Every row comes from one small tree of marks. Brackets hold a mark, then the marks that hang from it, in alphabetical order. Every link used is in the known rows. Which tree was each row made from?
Known rows
{M D}: [ 0.97 -1.51  0.73  5.74  1.75 -3.10  0.79 -1.78  1.15 -2.15 -0.41  0.34
  1.38  2.62  3.69 -2.23  0.88 -2.52 -1.86 -1.37 -2.41  0.56 -0.51  3.84]
{M D {G J Z} T Y}: [ 2.15 -1.93  1.63 -0.41  5.34  0.49 -0.86 -2.78 -1.79  1.79  3.25 -6.47
  2.51 -0.06  0.21  4.87  3.70 -2.71 -1.30 -3.20  0.95 -0.62  2.65 -3.03]
{T {M D}}: [ 0.64 -4.33  1.38  7.14  2.97 -2.23  1.74 -1.23  1.00 -2.54 -3.43  0.93
  2.39  3.20 -0.78 -4.23 -0.25 -4.35 -2.18 -3.36 -2.26 -1.25 -1.47  4.48]
{G J}: [ 3.34  1.28 -0.52  2.33  3.40  1.21 -0.60 -1.45  2.06 -4.90  1.36  0.19
  3.91  1.73  4.62 -4.06  1.10  1.15 -3.19 -0.95 -4.18  2.13 -1.68  2.84]
{G {J D} {M T Y} Z}: [-0.65 -0.29 -3.17 -3.44  4.02  1.68 -0.35 -3.21 -3.62  1.59  0.26 -1.85
  3.95 -2.63 -1.02  0.87  5.18  3.70 -5.11 -2.26 -3.31 -4.83  0.74 -3.54]
{J {G {Z D}}}: [ 1.09  1.29 -1.01  0.91  3.58  0.89 -3.25  0.18  1.35 -4.86  1.93 -1.34
  2.41 -0.39  4.01 -0.83 -0.21  1.23 -2.00 -2.87 -2.68  2.02 -4.54  3.25]
{D M}: [ 5.39  0.50  2.13  2.60  3.60 -3.44 -0.26  0.67  2.25 -3.03  0.25  1.84
  2.05  3.23  1.38 -3.65 -0.85  2.97 -0.59 -0.57 -3.42  1.52 -0.60  3.00]
{M {T {J D {G Z}}} Y}: [-0.94  3.94 -2.09 -4.90  1.20  4.35 -1.73 -0.73 -0.92  2.32  2.06 -2.35
  3.46 -1.26 -0.59  3.03 -1.15  1.97  0.07  0.69 -1.42 -3.21  1.22 -1.20]
{Y {J G} Z}: [ 3.04  1.87  3.91 -1.70 -0.70 -0.50 -5.61  2.91  0.21  0.15  0.10  0.94
  0.99  2.47  4.37 -1.70 -0.63  0.26  1.38 -0.44 -4.07  2.57  1.36  2.09]
{Z {D {M T Y}}}: [ 4.48 -1.96  1.95  0.67  2.62 -2.86 -0.60  1.20 -0.59 -1.57  2.07 -0.69
  5.38  1.25  2.65 -3.10  2.61  1.60  2.60  0.54 -2.96 -0.17 -2.18  0.07]
{T {J D} {M G Y}}: [ 0.10 -1.78  1.09 -0.99  2.22  1.06  1.68 -0.42 -2.86 -0.41 -1.17  0.17
  5.02  1.46 -5.85  0.08 -1.10 -3.47  0.71 -0.89 -1.87 -4.13 -2.28  2.33]
{G J M Z}: [ 2.97  0.59 -2.67  1.78  6.69  0.85 -1.50 -1.54 -0.01 -3.88 -0.81 -1.35
  2.36 -0.74  0.91 -2.33  2.34  4.31 -7.41 -4.41 -3.75 -1.06 -1.29  1.64]
{J G}: [ 1.47  2.53  1.18  1.28  1.90  1.80 -2.20  0.03  1.58 -2.41  0.76  0.80
  2.45  2.52  3.81 -2.29 -0.34  0.37 -1.19 -0.17 -3.33  3.38 -0.05  3.59]
{Y J {M G} Z}: [ 7.84  0.11  3.60  1.29  1.09 -3.77 -5.59  5.17 -1.94  2.52  1.22  0.74
  3.03  5.03  2.39 -0.71  1.92 -2.53  2.32 -2.24 -1.81  3.18  0.29 -1.04]
{Y {J D} M Z}: [ 4.16  0.15 -0.27 -0.21 -2.47 -4.36 -3.78  3.66 -1.79  1.78 -0.16  3.60
  2.62  2.87  3.06 -2.07  1.37 -0.75  1.70 -0.07 -4.84 -0.76 -0.91 -1.15]
{T M}: [ 3.10 -0.73  1.37  5.30  3.99 -1.16  0.89 -0.19  0.76 -2.26 -2.91  2.55
  4.72  3.68 -0.43 -6.46 -0.78 -1.54 -2.61 -3.33 -3.38  0.82 -2.14  4.29]
{J {D {M T Y}} {G Z}}: [ 0.97  1.61  0.70 -6.25  2.18  0.39 -2.18 -0.40 -0.86  2.59  2.05 -1.54
  1.44 -0.94 -1.94  3.70  0.19  3.57  0.78  0.58 -2.27 -2.70  2.84 -3.06]
{Z {D {M G T Y}}}: [ 4.60 -2.62  4.32 -0.82  4.14 -2.21 -0.91  0.95 -1.48  0.10  3.98 -1.76
  4.74  2.35  0.95  0.07  3.43  0.34  3.28 -0.33  0.45  0.95 -1.68 -1.58]
{Y {J G} {Z {D {M T}}}}: [ 3.31 -1.61  5.02 -3.40  0.83 -0.11 -6.32  4.03  2.26 -0.20  3.06 -0.20
  0.81  2.58  4.17 -2.00  0.57  3.45  4.14 -0.23 -0.86  1.20 -0.55 -1.76]
{Z {D {M {T J} Y}}}: [ 4.60 -1.33  0.39  0.46  2.65 -0.30 -0.45  2.03  0.92 -2.76  2.32 -1.72
  5.41  1.05  1.79 -3.07 -0.06  2.77  3.09  1.45 -2.30 -2.09 -3.42  1.50]
{Y J}: [ 5.24  0.19  2.14  2.42  3.30 -2.51 -1.24  0.36  0.18  1.76 -0.41  2.10
  4.47  0.58  5.23 -2.88 -0.51  0.34  0.37 -2.59 -3.81  1.31  0.92  2.59]
{M {G Z}}: [ 4.44  2.72  1.76  1.70  6.11 -2.31 -1.14 -1.12 -0.22  0.13  1.98 -1.01
  2.74  2.41  0.69  1.01  0.25  0.03 -3.06 -4.99  0.32  3.15 -0.33  0.87]

Write each row's tree
[ 1.09 -0.59 -0.45  0.79 -0.09 -0.13 -2.50  2.56 -3.09 -2.26 -0.53 -1.58
  4.28  2.58  1.37 -5.47  4.03  1.79 -0.68  0.43 -2.96 -2.35 -4.32  1.30]  {G {M {T J} {Y {Z D}}}}
[ 3.18 -4.22  1.24 -0.77  3.67  0.06 -3.89  2.45 -2.71 -0.60 -2.55 -2.00
  5.46 -4.07 -0.29  0.25 -1.19 -2.33  1.50 -4.16 -5.48 -2.69 -2.28  3.67]  {T {M {Y {J {G {Z D}}}}}}
[ 2.53 -1.36 -1.11  1.01  3.37  0.59 -0.79 -0.66 -2.88 -3.41 -1.79 -1.00
  4.71 -1.15  1.14 -2.77  4.28  1.31 -4.01 -0.33 -6.83 -1.76 -0.59  2.97]  {G J {M Y}}
[ 4.55 -1.92  2.76 -0.82  4.36  0.59 -0.90  1.92  0.03 -1.13  4.25 -3.11
  4.87  2.26 -0.18  0.10  0.88  1.48  3.73  0.52  0.91 -1.00 -2.77 -0.37]  {Z {D {M G {T J} Y}}}
[-0.37  1.48 -0.99  1.50  3.83  4.35 -2.16 -0.77  3.37  0.44  1.93 -4.06
  0.29  1.39  1.48  1.79 -2.22  0.78 -1.59 -2.16  1.64 -1.04  1.62  0.38]  {M D {T {J {G Z}}}}
[ 5.69 -0.10 -0.82 -0.14  4.55 -1.23 -1.11  2.03  0.38 -2.14  2.28 -3.61
  4.71 -0.61  0.22 -0.99 -1.01  3.89  1.43 -1.01 -1.69 -2.87 -3.02  0.66]  {G {Z {D {M {T J} Y}}}}
[ 3.24 -0.68 -0.41  0.42  6.68  1.12 -1.99 -1.54  1.02 -5.94  4.47 -3.33
  3.21 -0.05  3.00  0.89  1.97  0.59 -3.06 -4.76 -0.24  1.87 -5.49  0.66]  {M {G J {Z D}}}
[ 3.55  1.68  4.21 -3.01  1.28  0.45 -2.94  0.19 -2.24  0.04  3.75 -3.16
  3.59  4.39  1.59 -0.67  4.98 -1.43  0.20  0.22 -0.87  2.96  1.02 -2.91]  {M {G J} T {Y Z}}
[ 0.67  1.36 -0.59 -2.96  5.04  1.20 -0.62 -3.43  0.23 -2.06  4.05 -1.35
  1.64 -0.12 -0.06  3.41  1.50  1.26 -4.02 -3.41 -0.18 -0.18 -1.66 -1.84]  {M {G {J D} Z}}
[ 4.87 -2.25  1.73  3.85 -0.68 -3.71 -4.31  3.61 -0.44  4.32  0.35 -0.22
  1.99  4.59  4.60 -1.87  2.86 -2.96  2.41 -1.53 -1.07  0.43  2.30 -2.57]  {Y J {M D T} Z}
[ 7.12 -0.32  2.44 -2.98  6.45 -1.46 -2.11  0.33 -0.93 -2.81  2.70 -4.36
  2.42 -0.78 -2.47  3.63  0.65  1.82 -1.00 -2.05 -2.90 -0.23  0.67 -0.11]  {D {M {G J Z} Y}}
[ 5.27 -5.27  3.19  0.46  5.97 -3.09 -1.83  1.52 -4.29  1.47 -1.34 -2.24
  6.38 -2.55 -1.86  1.20  0.37 -3.81  1.65 -6.55 -2.11 -2.10 -2.78  1.82]  {T {M {G {Z D}} {Y J}}}
[ 5.17  1.35  3.66  0.27  6.02  1.86 -0.62  0.87  3.30  1.15  4.02 -1.32
  2.38  5.36 -0.84 -0.65 -1.27  3.59  1.10 -0.95  3.16  1.05  0.89 -1.47]  {D {M G {T J}}}
[ 0.09 -0.50  2.31 -2.39 -0.95 -0.93 -0.58  1.31 -3.53 -1.53 -1.36 -0.02
  2.92  4.01 -6.59 -0.75 -0.37 -3.52  0.90  0.09 -2.07 -3.44 -3.16  1.76]  {T {J D} {M G {Y Z}}}
[ 0.66 -0.77  2.29  3.44  4.22  2.10  0.72 -1.67  2.01  1.90  3.20 -2.83
  1.84  4.77  1.35  0.69  0.34 -1.90  0.10 -2.00  4.26  0.37  0.96 -0.59]  {M D G {T J}}
[ 3.74 -0.98 -0.20  6.22 -2.03 -5.09 -3.06  3.21 -0.10 -3.09 -0.76  0.41
  0.58  5.88  2.73 -3.20  2.41 -4.06 -0.49 -0.02 -3.60  1.43 -1.87  2.12]  {Y {M D} Z}
[ 1.65  0.11  5.24 -5.70 -0.84 -3.10 -2.57  0.43 -5.02  7.64  2.46  0.45
  3.34  2.26  1.03  2.37  3.72 -1.90  3.71 -0.15 -0.19 -0.65  3.03 -4.92]  {M G T {Y {J D} Z}}
[-0.19 -1.68  0.56  2.14 -0.53 -1.12 -1.52  0.94 -2.73  0.66 -2.16 -2.70
  1.02  3.40 -0.91 -2.67  3.52 -0.63 -1.15  0.70 -2.09 -3.93  0.83  0.92]  {G {M D {T J} {Y Z}}}
[ 5.07  1.90  1.12  1.66  4.40  1.19 -0.13  1.11  4.12 -0.63  2.01 -0.04
  3.09  4.20  1.12 -3.95 -2.11  5.06  0.49 -0.07  0.04 -0.08  0.31  0.52]  {D {M {T J}}}
[ 4.29 -0.71  2.41  1.53  0.32 -5.27 -2.65  2.86  1.57 -7.39  1.45  1.14
  0.75  4.34  2.63 -5.35  0.83  2.28  0.41  0.23 -3.40  1.75 -5.81  3.02]  {Y {Z {D M}}}
[ 0.56 -1.30  0.83 -0.19 -1.76  2.26 -3.86  4.27 -1.02 -7.28 -1.85 -1.68
  3.62  2.23 -1.83 -4.51 -1.15 -2.68  1.80  0.94 -5.35 -1.59 -6.48  6.05]  {T {J G} {M {Y {Z D}}}}
[ 3.78  0.23  2.84 -2.41 -0.07 -1.88 -4.04  2.77 -2.33  6.97  3.46  1.73
  3.04  5.28  1.96  0.75  3.54 -1.27  2.77 -1.44  1.33  0.82  1.40 -6.67]  {Y {J D} {M G T} Z}
[ 4.81 -2.25  1.79 -1.83  4.93 -0.89 -5.05  2.87  2.26 -2.11  1.73 -1.23
  1.24 -2.92  2.84  1.56 -2.42  4.11  1.67 -3.04 -2.81 -0.68 -1.48  1.92]  {Y {J {G {Z {D M}}}}}
[ 1.13  0.63  0.22 -5.62  0.96 -0.78 -3.34 -0.18 -3.38  3.62 -0.26 -0.51
  3.10 -4.92  1.00  4.76 -0.86  0.21  1.18 -0.99 -5.14 -3.23  2.56  0.42]  {M {Y {J D {G Z}}}}
